Every row comes from one small tree of marks. The marks that hang from a mark follow it in brackets, in alphabetical order. Every link used is in the known rows. Which tree was each row made from?
Known rows
kenepu{forotu muvabo{nefo vilin}}: [  0 -18   1 -16   0 -14 -12   8   0   2  17  31   3   2   6  13   2  -2
  -7 -12  -1  22]
forotu{kenepu}: [ -5   2   2  -9  -5 -16  -6  18 -29  20  -7  -9   2  14  -4  -4 -19 -10
   6  24  -4 -45]
muvabo{femosag kebi nefo{fupa} vilin}: [  6   0  -9  45  11  35  14 -28  21 -25 -13 -25 -11 -16  -5 -10  41   4
   4   1  -6  50]
forotu{kenepu{muvabo{femosag vilin}} kevu}: [ -4 -14   8 -32 -14 -31  -7  24 -14  13   7  25  12  18   1  -4   1 -29
  -2  13 -12 -20]
forotu{kenepu{fupa muvabo{kebi}} kevu}: [ -5 -18   5 -44  -8 -52 -19  28 -19  14   8  24  18  18   1  11  -9 -15
 -18  13   3 -31]
tuvi{muvabo{kebi nefo vilin}}: [ 12  15   3  31   3  37  19  -6  10   4 -20 -43   6  -9  -3 -13  10   1
  17  12   1  17]
moto{muvabo{femosag nefo{fupa}}}: [ -8   8  -1   9   4  14  -5  -5   4  -8   2  10  -8  -4   5   6 -20  14
 -15 -10   9  13]
kebi{muvabo{femosag nefo{fupa} vilin}}: [ -2  -2  -3  12   3  18  10 -15  12 -15  -3 -15 -12  -8   1  -7   5  10
  19 -19 -24   4]
kenepu{muvabo{femosag kebi nefo{fupa} vilin}}: [ 11   5  -6  12   2  13  -1  -6  14 -17   1  12  -5  -5   5   0  16  14
 -11 -20  -2  26]
moto{fupa}: [ -6   3  -8   8  -8  -3  -6   7 -15   9 -14 -24  -4   3  -2   7 -42   6
  -2   9   9 -17]
tuvi{muvabo{femosag kebi nefo{fupa} vilin}}: [ 13   9  -1  39   3  47  20 -11  18  -6 -16 -46   6 -15   0 -14  27   4
  10   5   0  40]
vilin{muvabo{femosag kebi nefo}}: [  0  36   1  16   9  27  20 -21   2  -1  -9 -19 -20  -5  -7 -15  -2   0
  24   5  19 -21]
tuvi{muvabo{femosag kebi nefo vilin}}: [ 14  17   2  39   3  44  25 -13  16  -2 -16 -41   6 -12  -3 -21  31   2
  17   8  -6  18]
kenepu{forotu{kevu} fupa muvabo{femosag nefo vilin}}: [  1 -41  -3 -39  -4 -37 -19  10   8  -7  31  44  18   2   9  21  24 -11
 -27 -14  -3  41]
muvabo{nefo vilin}: [  5  -4  -3  14   0  18   6  -7   3  -2 -18 -16  -8  -1  -2  -3  -9  -9
  14  14  -8  26]
nefo{fupa}: [ -9  -7  -2   4  -7   1 -10   9 -14  10 -13 -19  -8   3   1  10 -34  -1
   2  14  12   5]
vilin{muvabo}: [ -6  31   6  -9  -5  11   9   0 -17  19  -7 -10 -17   6  -5  -9 -39 -11
  26  12  20 -41]
moto{fupa muvabo{nefo}}: [ -7   7 -10   3   3   6 -12   1   0  -5  -3  -3  -4  -6   5  18 -52  21
 -26 -13  19  13]
moto{muvabo{nefo vilin}}: [ -5  10   3   4   3  13  -2  -4   3  -4   0  16  -8  -2   0   2 -23   5
  -8  -6   1  11]
kebi{muvabo}: [-12  12   7  -2  -1  -8   4  -2 -12   8  -3  -5 -12   5  -5  -7 -26  11
  27  -7 -17 -65]
kenepu{fupa muvabo{kebi nefo vilin}}: [ 15  -4  -9 -16   1 -13 -15   4   7 -12   4  21   7  -1   5  14   2  19
 -28 -18   1  16]

Write each row's tree
[ -3 -22   4 -49 -13 -49 -18  30 -19  13  12  28  19  19   5   9  -7 -20
 -18  11  -3 -26]
forotu{kenepu{fupa muvabo{femosag}} kevu}
[  0  19  -3   2   2  28  11  -9  -1   3  -8 -22 -17  -4   2  -4 -23  -5
  18   4  23   8]
vilin{muvabo{femosag nefo{fupa}}}
[ -3 -38  -2 -42  -2 -46 -23  14   2  -1  29  42  17   6  11  26   9  -4
 -27 -10   6  20]
kenepu{forotu{kevu} fupa muvabo{femosag nefo}}
[ -9  -9  10 -30  -7 -41 -10  23 -19  17   3  20  10  19  -1   2 -11 -20
  -2  17   1 -40]
forotu{kenepu{muvabo{kebi}} kevu}
[ 10  -6  -5 -10  -5   4 -11  10   4  -3  -3  12  -1   2  10  12 -22   6
 -10 -13   2  31]
kenepu{muvabo{nefo{fupa} vilin}}
[ -7   1   5   1   3 -21  -6   0  -5   1  24  36  -1   2  -2  -1  26  10
  -7 -15   0 -30]
kenepu{forotu muvabo{femosag kebi}}
[ 10  21   2  36   5  35  21 -10   9   4 -18 -43   5  -8  -2 -15  16   9
  17  12   3  -3]
tuvi{muvabo{femosag kebi nefo}}
[  8   0  -4  26   0  28  14 -17  10 -11 -12 -12  -8  -5  -1 -14  20  -8
  14   8 -18  27]
muvabo{femosag nefo vilin}
[ -4  13  -1  26  10  25   3 -18  16 -20   3  10 -10 -12  -2  -4  12  15
 -16 -16   3  27]
moto{muvabo{femosag kebi nefo{fupa} vilin}}
[  1  15  -3  41  14  18  15 -26   8 -12 -16 -20 -13  -6  -8 -12  25  12
  13   9  -2 -11]
muvabo{femosag kebi nefo}
[  8  21   7  28  -3  30  19  -2   2  11 -15 -35   6  -6  -7 -19  12  -2
  18  13  -2  -9]
tuvi{muvabo{kebi vilin}}
[ -5  -4   5  -5   2 -19  -8   3  -3   2  21  36   0   2  -4   2  21   3
  -6 -14  -2  -9]
kenepu{forotu muvabo{kebi vilin}}
[ -4 -23   5 -54 -13 -54 -22  35 -22  18   9  26  20  21   5  15 -22 -20
 -18  14   1 -26]
forotu{kenepu{fupa muvabo} kevu}
[ -2 -36  -1 -34   3 -41 -20   7   8  -6  25  40  16   0   4  24  21  -4
 -27 -11   6  33]
kenepu{forotu{kevu} fupa muvabo{kebi nefo vilin}}
[ -2   6   0  13   3  15  14 -17   9 -11  -3 -10 -12  -5  -3 -14   8   8
  25 -16 -30 -18]
kebi{muvabo{femosag nefo vilin}}
[ 14   1  -2  25  -5  45  16  -1  13   1 -15 -44   9 -11   6  -9  10  -3
  11   8  -2  46]
tuvi{muvabo{femosag nefo{fupa} vilin}}
[  0 -20   1 -37  -3 -42 -14  19  -9   4   8  20  18  13   4  11   4 -13
 -20   9   0 -12]
forotu{kenepu{fupa muvabo{femosag kebi nefo}} kevu}
[ -6  12   5  10  -3   8  13 -11   0  -5   2  -1 -12  -1  -7 -20   9   5
  26 -16 -33 -43]
kebi{muvabo{femosag vilin}}
[ -4   3   1   5   3   9   9 -10   4  -4  -7 -12 -12  -2  -2  -6 -13   7
  26 -11 -23 -19]
kebi{muvabo{nefo vilin}}
[  5 -24  -7 -22   7 -28 -20   4   6 -10  25  33  12  -5   4  22  22  12
 -31 -20   4  28]
kenepu{forotu fupa muvabo{kebi nefo vilin}}
[ -4 -15  -1 -29   2 -44 -25  13  -9   3  28  39  12   3   1  21   9  16
 -30 -16  10 -18]
kenepu{forotu fupa muvabo{kebi}}
[  7  11  -4  46  11  31  21 -31  18 -21 -14 -17 -12 -11  -9 -20  46   3
  13   4 -15  18]
muvabo{femosag kebi nefo vilin}
[ -4  41   6  13   3  19  19 -16  -7   6  -4 -10 -20  -1 -11 -21  -1  -3
  25   5  16 -46]
vilin{muvabo{femosag kebi}}
[ -3   4 -10   6   1  15  -8  -2   7 -12  -2  -1  -3  -9   4  13 -37  14
 -26 -17  10  34]
moto{fupa muvabo{nefo vilin}}
[-19 -37   5 -33  -6 -49 -19  14 -18  17  16  17  12   9  -3  19  -6 -20
  -7  21   8  -9]
kenepu{forotu{kevu} fupa}
[  0 -18   3 -36  -9 -41 -12  21 -11   4  13  27  18  13   0   2  15 -19
 -19   7  -8 -15]
forotu{kenepu{fupa muvabo{femosag kebi vilin}} kevu}
[ 10  12   2  22  -3  33  17   0   4  10 -17 -41   8  -4   4 -11  -2   2
  18  13   1   3]
tuvi{muvabo{femosag nefo}}
[ -2  25  -1   7   9  23  10 -13  -1   3 -12 -27 -19  -6  -3   0 -26   1
  18   7  32   0]
vilin{muvabo{kebi nefo{fupa}}}
